Each row was made from one walk, in order. Every step used is in the known rows, and no mark comes twice. Write each row's walk.
In the rows, 128 means zero.
Known rows:
R/L: [113 170 141 130 103 136 185 141 137 115 126 119 166 169 150 174 129 175
 163 121 125 130 125 124 114 110 142 140 158  82 166 151 172 128  96 133
 138]
X/U/Q/R: [130 144 111 132 117 111  59 184 116 217 119 133 148 110 121 125 118 140
 105  72  88 206 124 134  77  99 135  99 118 129  96 125 143 127 114 172
 125]
A/Q/R/V/U: [126 156 103 123  83 124 149 106 115 138 144  86 109 108 128  95  89 168
 148 148  88 104 128 106 144 127 129 212 151 131 120  89 185 115 145 155
 132]
V/U/X: [ 83 115 153 125 136 135  84 148 132 109 165  91  94 171  82 151 108  62
 176 110 136 107 117 123  99 132 116 121 109 171 155 178  51 167 140 153
  95]
R/V/U/X: [115 156 142 131 106 104 144 116 135 121 154 108 102 146 129 168 137 155
 183 130 113  78 123 103 150 155 128 163 110 205 186 161  83 158 112 142
 119]
L/U/Q/A: [128 101 132  89 170 136  53 152 147 133  90 136 110 139 158 124 127  38
 147 110  98 140 143 129 135 123 158  95 107 130 119 157  98 152  99 133
 128]
L/R/V/U: [107 106 157 137 100 127 157 111 143 127 127 124  92 181 167 155 130 168
 214 164 109  80 162  94  74 172 139 174  95 178 140 159  51 165  79 141
 132]
U/X: [121 117 137 129 127 116  92 135 135 122 166 129 138 166  97 162 154 122
 126 115 146  98 113 145 168 145 131  99 140 157 161 143 108 127 136 136
 129]
L/U/V/A: [105 104 111 132 164 175 111 158 141 113 117 126 137 139 215 159 146  88
 112 148 176  99 145 112 101 168 109 123  68 150 160 164 121  91 120  97
 104]
U/V: [144 150 115 139 135 140 151 154 138 103 140 153 144 114 205 155 162 200
 124 132 157 105 112 113 122 117 131 167  81 173 194 142 116 153 132 139
 118]
R/V/A/Q/U/X: [137 115  99 121  99  99 180  94 113 112 131 139 156 111 112 157 142 148
  90 145 156  84 135 104 184 163 116 155 160 139 147 140 145  84 117  90
 152]
Q/U/X/A: [132  95 119 150 146  85 109 120 146 122 119 143 144 127  38 144 144  90
 113  94 157 179 144 163 132 144 141  78 168 124 124 149 126 122 140 117
 118]
R/X/A/Q/U: [148  96 140 159 153 112 132  84 111  55 114 136 114  97  35  45 116 114
  96 143 132 138 118 170 170  94 118  84 171  50  67  86 144 144 152  94
 147]
V/A/X: [ 82  93 138 108 144 165 146 143 105  83 147 156 122 140 131 144 132  95
 120 156 172  82 132 120 113 128  95 135 139  88 120 164  94 127 122  88
 130]
L/R/X/U/Q/A: [157  66 170 142 146 117  96 128 107 120  95 151  89 153  96  93 121  93
 127 150 120 144 145 154  92 104 152  70 119 129  48 133  58 173  76 111
 161]
Q/R: [118 129 116 131  97 133 121 152 131 155 137 115 111 138 145 133 135 147
 132 124 109 156 125 126  71 129 145 157 148 124 132  93 193 126 115 168
 101]
X/A: [115 148 152 157 143 125 133 111 158 106 125 180 150 131 123 137 179 143
 165 112 119 147 115 157 136 124 119  99 135  82 157 104 140 155 136 132
 112]
R/V/U/Q/A: [135 162 143  94 117  97 150 120 133 125 109 141  89 111 154 138 131 131
 185 118  84 110 126  88 136 110 156 170 109 190 177 162  73 209  91 150
 126]
L/U/V: [120 127 115 142 164 165  97 160 151 122 121 116 130 145 210 147 139 129
 138 137 147 108 144 116 120 162 124 140  63 162 159 154 123 112 124 123
 110]
R/Z: [123 162 120 122  88 141 135 108 157 129 125 147 155 144 168 172 143 189
 124 103 108 137 127  93 167 138 128 127 125 144 191 147 154 183 128 166
 160]
R/X/U/V: [159 127 140 189 149 131 115 155 100  99 124 133 118 110 111 102 128 170
  83 131 150 136 103 150 110  95 107  91  82 143 103 134 117 151 118 109
 135]
A/Q/R/V: [146 157  92 124  77 119 154 102 117 140 143 105 133 102 139  97 116 200
 130 150  92 102 124 114 166 130 136 205 165 117 119  69 214 100 139 149
 148]
U/X/A/Q/R: [142 141 121 136 128  96 109  86 133 135 164 127 137 127  70 116 151 113
 114 127 125 129 116 176 218 140 127  94 186 107 124  57 175  94 176 122
 139]
U/Q/A: [158 122 139  72 147 102 100 143 130 122  98 180 117 111 138 123 148  89
 138  97  98 148 112 128 151  67 172 116 136 129 144 143  90 208 104 152
 143]
L/R/Q/U/X/A/Z: [161  56 165  97 129 106 138  80 146 151 100 146 141 149  64  92 138  85
 125 117 132 159 143 140  95 184 167  65 153 107  72 108  52 130 133 130
 135]
V/U/Q: [ 87 118 149  79 138 137  72 163 126 130 135 115 103 140 131 114  95  78
 175  87  97 128 114 100  71  96 137 131 101 139 144 177  30 206 127 185
 106]
U/V/A/Z: [143 123 125 114 122 161 185 126 157 118 131 167 172 110 200 165 173 155
  79 135 185 105  97 101 118 148 113 142  83 160 210 123 108 102 157 128
  93]
L/R/X/U/Q/A/Z: [167  66 183 132 134 121 106 104 133 140  92 149 104 151  86  92 126  97
 121 142 116 148 132 150 102 123 153  64 114 131  62 109  53 149 103 125
 148]

Write each row's walk:
[124 106 134  81 186 140  58 147 136 129 101 129  89 132 149 107 117  38
 157 125 102 124 155 133 158 119 154 106 118 125  97 161  91 155 113 115
 143]  L/U/Q/A/X
[134  89 101 129 126 108 104 118 118 108 137 108 155 121  35 107  96 116
 103 117 143 123 131 137 174 126 126 139 169 105  97 147 139  98 167 125
 151]  A/Q/U/X
[105 120 161  74 163 129  95 149 118 104 121 129  57 119 106 104  86  41
 191 113  97 128 127 115 108  69 148 146 112 144 119 187  26 233 122 148
 116]  V/U/Q/A/X
[146 115 113 127 103 132 120 109  94 104 143  90 108 109  91  53  90 146
  90 157 110 113 112 142 150 100 128 156 174  80  72  60 194 111 149 137
 146]  A/Q/R/X
[131 124 118 154 141 108 138  93 144  98 108 157 156  98  63  94 127 132
 137 114 122 161 133 156 158 114 115 122 168  54 105 106 166 122 167 120
 128]  X/A/Q/U
[ 96 131 149 133 145 123  96 105 135 105 161 100 108 144  55 118 107  63
 172 114 129 113 113 147 157 124 103 108 131 132 133 137  80 150 175 136
 106]  V/U/X/A/Q
[156 113 101 120 126 142 171 122  88  88 138 129 124  85 177 102 130 140
  43 170 186  97 109 122 142 110 111 156 127 131 132  88 163 104 148  94
 133]  U/V/A/Q/R/X
[132 147 162 139 124 131 149  79 202 137 121 180 172 131 108 128 184 152
 157 102 107 156 100 151 146 152 120  90 130  88 176  75 135 115 178 159
  91]  X/A/Z
[129 154 111 111  97 154 180 118 153 183 114  81 143 138 194 160 123 117
 101 141 141 164 146 117  86 165 148 138 145 120 149  82 231  37 123 128
  95]  Q/R/L/U/V/A/Z
[122 172 122 115 136 123 113 160  95 184 143 109 117 111 108 113  90 155
 138 116  93 168 148 143 130  88 137 129 150 100  61 132 140 120 123 125
 161]  A/X/U/Q/R/L
[135 140 127 168 130 152 144 162 146 163 116 164 191 109 149 170 148 155
  82 103 167 159 106 120  84 140  86 111  59 159 162 152 118  81 149 125
  94]  X/U/V/A/Z
[150  78 157 176 135 134 122 133 111 113 119 134 104 158 130 108 128 162
 119 165 153 120 146 145  78 129 126  97  86 148  74 130  70 146  92 106
 148]  L/R/X/U/V
[117 112 148 135 163 138  68  98 189 150 135 115 144 168 106 141 161  66
 142 115 126 127 135 160 183 201 119  56 119 132 144 104 126  65 166 120
 106]  L/U/X/A/Z
[125 143 115 180 140 147 128 182 119 144 120 163 172 110 158 176 148 152
  89 107 173 156 115 125  76 123  85 116  64 155 151 173 122 105 124 110
 108]  X/U/V/A
[106 161 142 137 102 121 161 127 140 114 135 121 104 136 153 154 130 176
 195 132 100  90 124  89 103 143 122 189  97 180 186 170  92 176  99 152
 110]  R/V/U
[151 107 119  71 117 102  77 137  98 153 133 120  97 105 143  72 124 123
  78 114  91 154 112 134 125  91 173 106 167 112  96  71 126 169 114 167
 143]  U/Q/R/X
[ 80 109 138 139 150 162 126 163  98 114 138 154 137 131 109 151 123  94
 112 139 165 114 136 131  94 125  78 115 119  91  91 178 101 107 121  85
 125]  V/A/X/U
[103 106 111 125 181 178 115 153 131 105 130 119 117 134 206 144 136  92
 119 161 176  86 156 117 122 163 104 135  73 145 130 162 105 101 127  80
 120]  L/U/V/A/X
[120 167 117 134 115 118 140 114 141 175 129  77 123 157 136 152 126 105
 135 131 114 178 156 160 127 156 156 101 188 101 120  69 240  60 119 119
 117]  Q/R/L/U/X/A
[158 116 122 153 109 137 139 130 116 160 122 114 116  97 119 102 129 125
  42 136 147 177 107 144  73 131 119 104 121 140  97  64 183  83 134 129
  96]  Q/R/X/U/V/A/Z
[127  90  97 130 154 131 161 154 115  97 110 149 125  90 123 144 123 122
  87 133 200 142 152 113  92 125 126 159 118 143 127 189 103 128 130  89
 118]  Q/U/V/A/X
[131 162 104 120  84 131 164 114 114 135 141  82 147 128 124 106  86 170
 126 142 100 132 125 128 142 107 138 181 190  70 105  75 237  84 145 142
 148]  A/Q/R/L
[ 98 155 138 132 129 156 149 144 146 130 115  88 153 185 166 172 113 122
 173 130 121 129 151 126 108 143 136 122 138  85 141 159 178  90  98 115
 131]  R/L/U
[118 158 133  96 106 105 136 128 131 136 133 126 106 123 168 138 131 167
 182 114  83  96 122  84 125 127 144 172 101 179 177 159  63 189 101 166
 130]  R/V/U/Q
[115 104 153 102 104 111 139 111 138 146 127 128  95 167 178 140 127 157
 199 149  96  88 160  91  92 156 154 162 101 175 132 151  30 176  81 150
 144]  L/R/V/U/Q
[148 114 152 152 152 122 127  82 110  53 132 141 117 109  69  46 133 128
 109 151 125 110 103 172 185  93 110  87 162  53  85  65 143 154 155 100
 153]  R/X/A/Q
[134 151 104 116  86 110 138  95 109 143 162  77 110 112 104 101  98 155
 132 150  98  97 126 114 174 139 130 193 161 150 120  85 177 103 153 146
 141]  A/Q/R/V/U/X
[138 164 116 190 138 139 116 186 131 153 124 153 163 111 155 162 145 197
 120 102 144 159 115 130  89 116 102 130  54 172 148 167 124 128 128 135
 115]  X/U/V
[105 107 102 105 113 145 139 115 104 133 140  83 153 144 122 139 104  59
  78 154 162 110 142 130 142 156 111 120 187  79 102 103 204  29 137  88
 132]  V/A/Q/R/L/U/X
[116 154 104 115 123 152 177 136 115 157 130  75 110 133 191 148 105 116
 114 165 148 143 164 127  98 143 145 157 156 113 112 104 219  63 109  96
 122]  Q/R/L/U/V/A/X
[125 141 114 117  95 126 188  99 115 104 133 156 158 114 166 148 151 181
 118 160 135  62 120  94 171 151 107 177 137 124 169 130 150 103 114 104
 151]  R/V/A/Q
[131 169 111 129 108 105  95 176 114 220 114 121 159 117 125 142 108 151
 111  74  85 217 128 136  83  94 143  98 138 111  97 124 168 110 107 162
 133]  X/U/Q/R/L
[127  97  96 133 120 126 119 130 123  99 118 122 159 114  63  96  86 136
 119 115 128 133 134 117 131 112 122 165 156  82  95 152 147 117 152 136
 141]  A/Q/U
[136 135 132 135 145 102 109  87 138 111 164 142 154 132  64 122 157 120
 125 121 135 103 110 174 234 130 114  84 173 105 134  84 141 104 178 115
 146]  U/X/A/Q
[184 146 158 111 171 129 157 147  86  95  91 168 100  74 110  72 121  98
 128 119 130 146 107 136 138  81 152 119 110 130  81 159  84 206 119  94
 148]  R/Q/A/X/U/V
[118 169 147 141 117  95 154  93 143 121 149 124 107 134 118 158 152 150
 186 129 113  94 125 119 164 153 123 143 120 185 186 137  92 159 122 128
 119]  R/V/U/X/A
[141 166  83 164 107 140 143 142 113 177 120 134 170  83 161 157 120 177
  52 112 153 173 126 113 128 125  94 133 100 153 127 125 191  89 143 121
 138]  X/U/V/A/Q/R/Z
